Each row was made from one path, in order. Every step used is in the known rows, and no mark comes twice. Write each row's path.
Known rows
y -> b -> x -> n -> a: [-2.47  0.58  2.34 -1.39 -0.10 -0.81 -2.66  1.06  0.49  1.17 -1.11  0.06
 -2.62  0.78 -3.13  0.80 -0.72]
n -> a -> d: [ 0.77 -0.32 -7.72  1.60  0.94  0.86  0.84 -1.03 -0.10  0.30 -2.37  1.25
 -1.96 -0.71  0.75 -1.04  1.40]
a -> d: [ 1.93 -1.28 -3.50  1.56 -0.03  0.64  1.34 -2.62  0.06 -0.99  2.67 -1.69
  2.18 -0.92 -0.08 -3.84  1.43]
x -> n -> y -> b -> a -> d: [ 0.40  1.64  3.59  0.20  1.15  0.67  0.09 -0.06  0.94  1.83 -2.66 -2.04
  4.67 -0.97 -2.61 -0.75 -0.79]
a -> d -> y -> b: [-0.15 -2.49 -3.06  0.63 -0.87  0.45  0.71 -1.70 -0.10 -2.47  1.39 -0.15
  2.12  0.30  0.94 -2.22  0.56]
b -> x: [ 0.38 -0.32  3.31 -0.34 -0.87 -2.66 -0.58  0.24 -0.34 -0.12  1.87 -1.79
 -2.68  1.02  0.48 -0.04  0.02]
n -> y -> b: [ 0.49  3.38  0.56 -0.56 -1.19 -0.36  0.62  2.44  0.49  2.29 -3.05 -0.63
 -0.72  0.60  0.98  1.26 -0.37]
a -> d -> x: [ 1.35 -2.07 -0.62  0.91 -0.88  0.82  0.71 -2.55 -0.56 -1.59  3.16 -0.04
  1.45 -0.14  2.60 -4.39  1.23]
n -> y -> b -> x -> d -> a: [-0.24  2.35  5.22 -1.17 -2.50 -0.56 -0.66  1.98  0.48  2.28 -3.00  1.92
  1.51  1.25  1.84  3.04 -0.24]
y -> n: [ 0.93  2.95 -2.47 -0.71  0.23  0.40  0.76  2.06  0.14  0.35  3.74 -0.48
 -2.99 -0.09 -1.89  1.05 -0.63]
a -> d -> y -> b -> x -> n: [-0.73 -2.65  0.69  0.48 -0.43  0.26 -0.48 -2.07  0.06 -2.57  1.05 -0.88
  3.33  0.61 -0.42 -2.79 -0.14]
d -> a: [-0.26 -0.85  0.21 -0.90  0.33 -1.47  1.01  0.95 -1.18  1.61  2.72  2.43
  0.35 -0.88  2.42  4.08  1.50]
y -> n -> a -> d -> x: [ 0.37  1.89 -4.81  0.48  0.19  1.88  0.18  1.05 -0.17 -0.12  0.13  3.27
 -2.96  0.22 -0.17  0.37 -0.34]
a -> d -> x -> n: [ 1.26 -1.99  0.56  0.63  0.38  1.47  0.31 -3.26 -0.23 -1.34  3.25 -0.88
  3.03 -0.53  0.74 -5.66  0.79]
y -> b -> a: [-1.91 -0.08  3.86 -1.20 -0.62 -1.63 -0.86  1.89  0.17  1.32  0.42 -0.52
 -1.57 -0.76 -1.76  3.90 -0.16]
d -> y -> b -> a: [-2.15 -1.96  2.13 -1.26 -0.55 -1.93 -0.01  1.76 -0.63 -1.12  0.11  0.02
 -1.79  0.38  1.93  4.67 -0.37]
y -> n -> a: [ 0.07  3.38 -6.03 -0.35  0.97  0.71  0.38  2.89  0.04  1.18  0.02  2.01
 -5.45 -0.01 -1.36  2.95 -0.59]
a -> d -> y -> n: [ 1.16 -1.05 -4.06  1.09 -0.13  1.02  1.61 -1.14 -0.28 -2.80  2.67 -0.15
  1.81  0.33  0.65 -1.80 -0.01]

Which path is each row?
[ 1.07  1.12  3.87 -1.12  0.43  0.36  0.25  0.15 -0.54  0.98  0.26 -0.73
 -0.06  0.35  2.96 -2.02 -0.30] => d -> x -> n -> y
[-0.47  0.95 -5.60 -0.66  0.66 -0.03  0.95  2.54 -0.79 -1.18 -0.38  1.92
 -4.84  1.06  2.15  3.83 -0.82] => d -> y -> n -> a
[-2.04 -0.21  1.90 -0.39 -0.19 -0.11 -2.53  0.06  0.69  0.47 -1.15  0.16
 -0.17  0.46 -3.32 -0.88 -0.50] => y -> b -> x -> n -> a -> d
[-0.96 -0.86 -4.50  0.17  2.12  1.53 -0.49 -1.08  0.26 -0.18 -2.06  0.22
  0.62 -0.58 -1.67 -1.46  0.05] => x -> n -> a -> d -> y -> b
[ 0.26 -2.53  4.58  0.93 -0.29 -1.02  0.52 -1.54 -0.65 -0.61  1.31 -0.18
  2.06 -1.16  1.64  0.57  0.71] => b -> a -> d -> x
[ 0.63  2.38 -6.97  0.89  0.76  1.67  0.59  1.18  0.32  0.22 -0.07  2.19
 -2.52 -0.37 -1.85  0.60 -0.26] => y -> n -> a -> d
[ 0.05 -0.59  0.97  0.66  1.18 -0.69 -1.31 -1.33  0.06  0.15 -1.14 -0.84
 -0.30  0.27 -1.72 -2.00 -0.22] => b -> x -> n -> a -> d
[ 0.63  0.61 -4.79 -1.37 -0.60  2.12  0.48  0.05  0.60 -1.28  1.35  1.45
 -3.04  0.67  2.07  1.49 -0.01] => x -> d -> y -> n -> a
[ 0.41 -3.04  2.04  1.26  0.36 -1.51  1.37 -1.38 -0.62 -1.55  0.36 -0.93
  2.63 -1.11  1.45  1.71  0.46] => b -> a -> d -> y
[ 0.40  2.98  3.73 -0.90 -2.53 -0.36 -0.69  1.45  0.98  1.69 -2.96 -0.40
 -0.01  1.54  0.92  0.44 -0.67] => n -> y -> b -> x -> d
[-0.60 -2.81 -0.21  0.70 -1.43 -0.40 -0.20 -1.49 -0.20 -2.80  0.95 -0.22
  1.89  1.07  0.88 -1.85  0.14] => a -> d -> y -> b -> x
[-1.94 -1.58  6.04 -0.58 -0.33  0.05 -1.47 -0.43  0.29  0.18  0.94  0.00
  2.36 -0.94 -2.10  0.42 -0.24] => y -> b -> a -> d -> x -> n
[ 0.10  3.05  3.96 -0.50 -1.89 -1.41 -0.37  2.54  0.33  1.93 -3.56 -0.43
 -0.91  1.52  0.76  1.36 -0.93] => n -> y -> b -> x
[ 0.27 -1.00 -5.13  0.65  2.72  1.22  0.41 -1.55 -0.06 -0.39 -1.62 -0.33
  0.48 -0.75 -0.58 -1.86  0.39] => x -> n -> a -> d -> y
[ 1.03  1.75  5.32 -0.28  0.38 -1.52 -0.55  0.28  0.15  1.17 -1.04 -2.76
  0.79  0.88 -0.73 -1.33 -1.00] => b -> x -> n -> y
[ 0.22  0.78 -4.23 -0.46  3.01  0.71 -0.15 -0.13  0.13  1.67 -1.07 -0.99
 -2.61 -1.11 -1.62 -0.39  0.29] => x -> n -> a
[ 0.94 -0.96  6.27  1.05  0.48 -0.43  0.67 -1.27 -0.38  0.42 -1.27 -0.62
  4.34 -1.14  1.08 -0.25 -0.07] => b -> a -> d -> x -> n -> y
[-1.41 -1.10  3.03  0.09 -0.81 -0.50 -0.61  0.20  0.43  0.36  0.44 -0.34
  1.30 -1.06 -2.21  1.73  0.29] => y -> b -> a -> d
